Every row comes from one small tree of marks. The marks that hang from a mark follow it in brackets, in alphabetical order. Every link used is in the known rows. Which tree was each row made from?
Known rows:
H[W[Q[B]]]: [-15, -8, -19, 11, 1, -14, -2, 14, -4, -11, 2, -2, -10, 4, -4, -5, 5, -8, -9, -5, -9, -1, 4, -21, 2, -5, 11, 7]
Z[Q[M W]]: [10, -8, -1, 5, 9, -1, -5, 4, 8, -8, 13, 12, -13, 9, -11, -8, 2, -10, 8, 5, -8, 2, -7, -5, -4, 0, 8, 4]
X[Y[Q[F W]]]: [12, -6, -12, 0, -13, 3, 0, -3, 3, -4, 23, 9, -6, 14, -14, 6, -12, -4, 10, -13, -12, 0, 10, -7, 6, 7, -6, -6]
M[Q[W] X]: [-17, 6, 5, 12, -4, -11, 0, -3, -6, -4, 14, 3, -1, 2, -11, -5, 3, -10, 5, -6, -2, 8, -3, -16, -15, -16, 12, 4]
H[W[Q]]: [-10, -3, -14, 3, -9, -19, -1, 15, -7, -6, 7, -4, -17, 10, -7, -5, 4, -8, -12, 2, -11, 8, 0, -19, -5, -4, 8, 0]
W[Q[B M]]: [-8, -18, -12, 5, 19, -6, -3, 17, 14, -11, 2, 4, -14, 13, 6, -11, 7, -6, 10, -4, 0, 2, 7, -5, 8, -2, 6, 8]
Q[B]: [-15, -7, -20, 8, 1, -1, 6, 20, 0, -8, 7, 13, -8, 7, 0, -4, -3, -7, -3, -12, 0, -6, 1, -10, 10, -7, 6, 9]
Z[Q[B M W]]: [4, -14, -7, 12, 18, 2, -7, 3, 11, -13, 9, 15, -6, 4, -8, -8, 2, -11, 11, -2, -5, -6, -3, -7, 3, -1, 10, 9]
Q[B C F M[X[Y]] W]: [-3, -8, 3, 7, 27, 26, -2, -18, 20, -4, 16, 7, 2, 21, 0, -3, -10, 0, 22, -13, 2, 3, 6, 0, 17, 2, -4, 0]
Y[Q]: [-5, -1, -21, 4, -13, -8, 4, 17, -5, -8, 11, 8, -14, 6, -4, -1, -5, -12, 1, -6, -7, 3, 5, -8, -1, -8, 6, 5]
W[Q[B C F M[X[Y]]]]: [-9, -12, -1, 7, 27, 11, -4, -6, 19, -7, 5, -3, -8, 26, 13, -4, -7, -5, 27, -4, 4, 12, 14, 2, 11, 2, -5, 3]
Y[X]: [-15, 0, -13, 8, -8, 1, 8, 17, -6, -2, 14, 11, -9, 9, -1, -8, -3, -7, -6, -9, 4, 8, 1, -22, -2, -7, 1, 8]
Y[Q X]: [-9, 2, -18, 11, -14, -1, 4, 14, -8, -6, 14, 7, -9, 3, -2, -4, -4, -12, 2, -10, 0, 8, 9, -20, -6, -8, 4, 11]
L[S[Y[Q[B F M] X]]]: [0, -12, -11, 16, -1, 14, -2, 10, -1, -9, 9, 13, -6, 2, 0, 1, 4, -4, 23, -17, 3, 13, 12, 0, 17, 9, 7, 17]
M[X[Y]]: [-21, -3, -8, 7, -3, 4, 8, 8, -14, -2, 20, 4, -13, 16, -2, 2, -10, -4, 2, -14, 4, 11, 2, -6, -3, -8, -6, 5]
M[Q[B W]]: [-14, -3, -13, 13, 3, -6, 0, 5, 5, -9, 6, 11, 5, 1, -13, -10, 5, -10, 0, -13, -7, -7, -2, -11, -3, -7, 16, 4]
X[Y[Q[B C]]]: [-12, -1, -36, 8, 5, 12, 3, 5, 3, -7, 8, 5, -3, 16, 0, -2, -12, -11, 5, -13, -7, 1, 6, 8, 5, -2, 3, 6]
B[Q[M W]]: [6, -12, -4, -2, 12, 6, -2, 5, 14, -12, 10, 4, -4, 13, -6, -14, 7, -3, 9, 3, -12, 8, -6, -8, -9, -1, 7, -1]
S[Y[Q[C]]]: [-10, 9, -30, -2, -4, 5, 2, 14, -5, -4, 7, 7, -10, 16, -5, 3, -8, -10, 0, 6, -8, 17, 0, 16, 0, -9, 11, -1]
Q[B C F M W]: [8, -9, -4, 1, 24, 17, -2, -6, 29, -5, 7, 14, 1, 17, 0, -10, -1, -4, 14, -3, -4, -6, 3, -2, 23, 3, 4, -2]
Y[Q[B C W] X]: [-7, 7, -18, 14, 4, 14, 1, -6, 5, -4, 8, 8, 9, 1, -3, -7, -1, -11, 1, -10, -4, -3, 5, -14, 2, -8, 11, 10]
Z[Q[F M W]]: [19, -13, 7, 3, 7, 0, -8, 1, 17, -10, 13, 15, -12, 12, -10, -4, -3, -10, 18, 7, -8, 2, 0, -10, 4, 6, 2, -2]
S[L Y[Q[M]]]: [-3, -6, -16, -1, 1, 0, -3, 20, -3, -14, 20, 6, -6, 15, -1, 1, -6, -5, 17, -1, 6, 28, 11, 21, 1, -12, 5, 6]
N[X[Y[Q[B C W]]]]: [-7, 4, -13, 5, 6, 19, -2, -12, 3, -6, 5, 5, 7, 13, -3, -4, -9, -9, 3, -13, -8, -1, 2, -2, 2, -7, 6, 7]
N[X[Y[Q[B M W]]]]: [1, -10, -6, 8, 12, 17, -6, -9, 8, -13, 13, 6, 0, 11, -6, -10, -4, -5, 16, -20, -5, -2, 8, -4, 7, -3, 4, 12]

Which tree is each row?
[-11, -12, -2, 12, 22, 16, 1, -9, 3, -6, 21, 6, 0, 12, -5, -5, -4, 0, 14, -22, 2, 0, 4, -3, 11, -4, -2, 7]
Q[B M[X[Y]] W]
[-19, -9, -8, 9, 31, 11, -2, -2, 11, -5, 5, -5, -7, 23, 11, -8, -3, -5, 17, -6, 4, 13, 7, 8, 3, -5, -1, 8]
W[Q[B C M[X[Y]]]]
[13, -17, -12, 7, 11, 14, -5, -8, 17, -12, 19, 11, -3, 13, -9, -2, -9, -3, 26, -20, -8, -4, 16, -1, 18, 10, -3, 1]
X[Y[Q[B F M W]]]
[5, 0, 5, 12, 22, 14, -7, -17, 18, -11, 9, 5, 2, 7, 4, -1, -4, -8, 30, -6, -2, -1, 13, -7, 16, -7, 7, 6]
Y[Q[B C F M[X] W]]
[-1, -4, -12, 3, 26, 16, 0, -3, 21, -5, 7, 11, 2, 15, -2, -14, 2, -5, 3, -5, -4, -6, -4, 1, 15, -4, 9, 2]
Q[B C M W]
[-4, 1, -6, 11, 6, 16, -3, -19, 4, -5, 14, 4, 5, 11, -2, 7, -14, -7, 19, -14, -4, 0, 12, -5, 11, -2, 0, 3]
M[X[Y[Q[B C F W]]]]
[4, -5, -5, 0, 12, -4, -8, 0, 21, -7, 2, -4, -17, 22, 0, -11, 1, -7, 9, 11, -11, 14, 5, -9, 8, 4, 4, -7]
H[W[Q[C F M]]]
[-14, -4, -5, 2, 22, 7, 0, -2, 9, 0, 10, -7, -14, 28, 8, -9, -3, -5, 14, 2, 1, 22, 4, 7, -4, -4, -3, 2]
W[Q[C M[X[Y]]]]
[-6, 7, -13, 2, -9, 11, -2, 10, -3, -7, 15, 7, 5, 16, 4, 8, -14, -7, 14, 4, 8, 33, 14, 4, -1, -8, 2, 2]
S[L Y[Q[C F] X]]
[-10, 3, -17, 11, -24, 2, 6, 18, -24, 0, 12, 9, -8, 0, -7, 4, 5, -7, -3, -11, -1, 20, 0, -1, -3, 0, 9, 14]
L[S[Y[Q X]]]
[12, -6, 2, 3, -9, -7, -5, 5, 5, -6, 12, 16, -10, 8, -12, 4, -5, -11, 6, 7, -9, 0, -2, -17, -1, 3, 4, -3]
Z[Q[F W]]
[11, -4, 13, 6, 3, 3, -5, -10, 9, -8, 20, 5, -8, 6, -4, 2, -4, -6, 28, -6, -3, 5, 14, -14, 10, -6, 1, 3]
Y[Q[F M[X] W]]
[0, -11, -24, 3, 3, 6, 1, 9, 5, -9, 20, 6, -17, 19, -6, -7, -9, -7, 15, -14, -6, 9, 10, 8, 4, 2, -3, 3]
X[Y[Q[M]]]
[-23, -2, -7, 18, 7, 2, 0, -8, -6, -6, 16, 4, 7, 6, -13, -3, -2, -7, 10, -21, -1, 2, 2, -8, -8, -9, 7, 7]
M[Q[B W] X[Y]]
[-17, 0, -13, 7, -19, 5, 10, 21, -21, 4, 12, 14, -9, 5, -6, 1, 6, -2, -12, -9, 4, 20, -8, -3, 1, 2, 7, 11]
L[S[Y[X]]]
[-13, -9, -13, 13, 0, -9, -2, 14, 11, -12, 4, 13, -4, 7, -4, -7, -2, -12, 15, -9, -3, -2, 8, -14, 4, -2, 9, 4]
M[Q[B F]]
[9, 1, -2, 8, -16, 2, -1, -2, 1, -4, 19, 11, -1, 3, -9, 1, -5, -8, 10, -9, -4, 3, 11, -28, 3, 0, 1, 3]
Y[Q[F W] X]
[4, -8, 6, 0, 20, 23, -3, -17, 19, -8, 13, -2, 0, 26, 1, -7, -6, -1, 25, 2, -7, 19, 2, -1, -7, 3, -5, -6]
B[Q[C F M[X[Y]] W]]
[-10, 0, -20, -1, -14, -6, 0, 23, -15, -11, 19, 7, -2, 11, -3, 9, -9, -6, 4, -1, 4, 25, 9, 14, -3, -14, 7, 4]
S[L Y[Q]]
[-5, 2, -6, 8, -8, 3, 3, -8, -13, -3, 24, 2, -5, 7, -11, 6, -8, -6, 7, -15, -5, 7, 6, -7, -6, -9, 0, 5]
M[X[Y[Q[W]]]]
[15, -9, 0, -6, 18, 15, -5, -4, 30, -9, 5, 5, -2, 22, 0, -13, 1, -4, 16, 12, -14, 11, -2, -5, -1, 6, 4, -9]
B[Q[C F M W]]
[-12, -2, -2, 4, 22, 12, 0, 4, 11, -12, 3, -5, -8, 17, 12, -14, 1, -8, 17, 9, -2, 20, -3, -3, -14, -11, 5, 5]
B[Q[C M[X]]]
[-4, 4, -20, 12, 21, 24, -4, -5, 7, -7, 11, 7, 7, 10, -6, -7, -1, -5, 13, -6, -2, 10, 6, 7, 7, -5, 13, 8]
S[Y[Q[B C M W] X]]
[9, -4, 2, -2, -14, 8, -3, -8, 0, -6, 17, 8, -4, 13, -10, 3, -13, -6, 11, -12, -8, 4, 9, -13, 3, 1, -3, 0]
N[X[Y[Q[F W]]]]
[-2, -4, -12, -4, 1, 6, 1, 12, 16, -9, 0, 5, -7, 21, 6, -5, -4, -9, 8, 12, -10, 13, -2, -9, -8, 1, 3, -5]
B[Q[C F]]
[4, -2, 2, 6, -11, 4, -1, -11, -5, -4, 25, 4, -5, 10, -9, 11, -14, -4, 17, -14, -5, 6, 13, -12, 2, -1, -6, 0]
M[X[Y[Q[F W]]]]
[3, -10, -4, 4, 0, 3, 1, 4, 10, -6, 12, 17, 0, 7, -6, 1, -3, -4, 3, -11, -4, -11, 5, -19, 18, 0, 3, -1]
Q[B F W]
[-14, 5, 5, 15, 11, 4, -4, -12, 12, -6, 4, 6, 8, 5, -3, -2, -1, -11, 17, -5, -1, 0, 4, -14, 1, -10, 12, 2]
M[Q[B C F W] X]
[0, 5, -10, 10, -12, 2, 3, 2, -7, -3, 18, 8, 0, 1, -10, -3, -1, -9, -1, -10, -4, 3, 5, -22, -7, -7, 6, 8]
Y[Q[W] X]
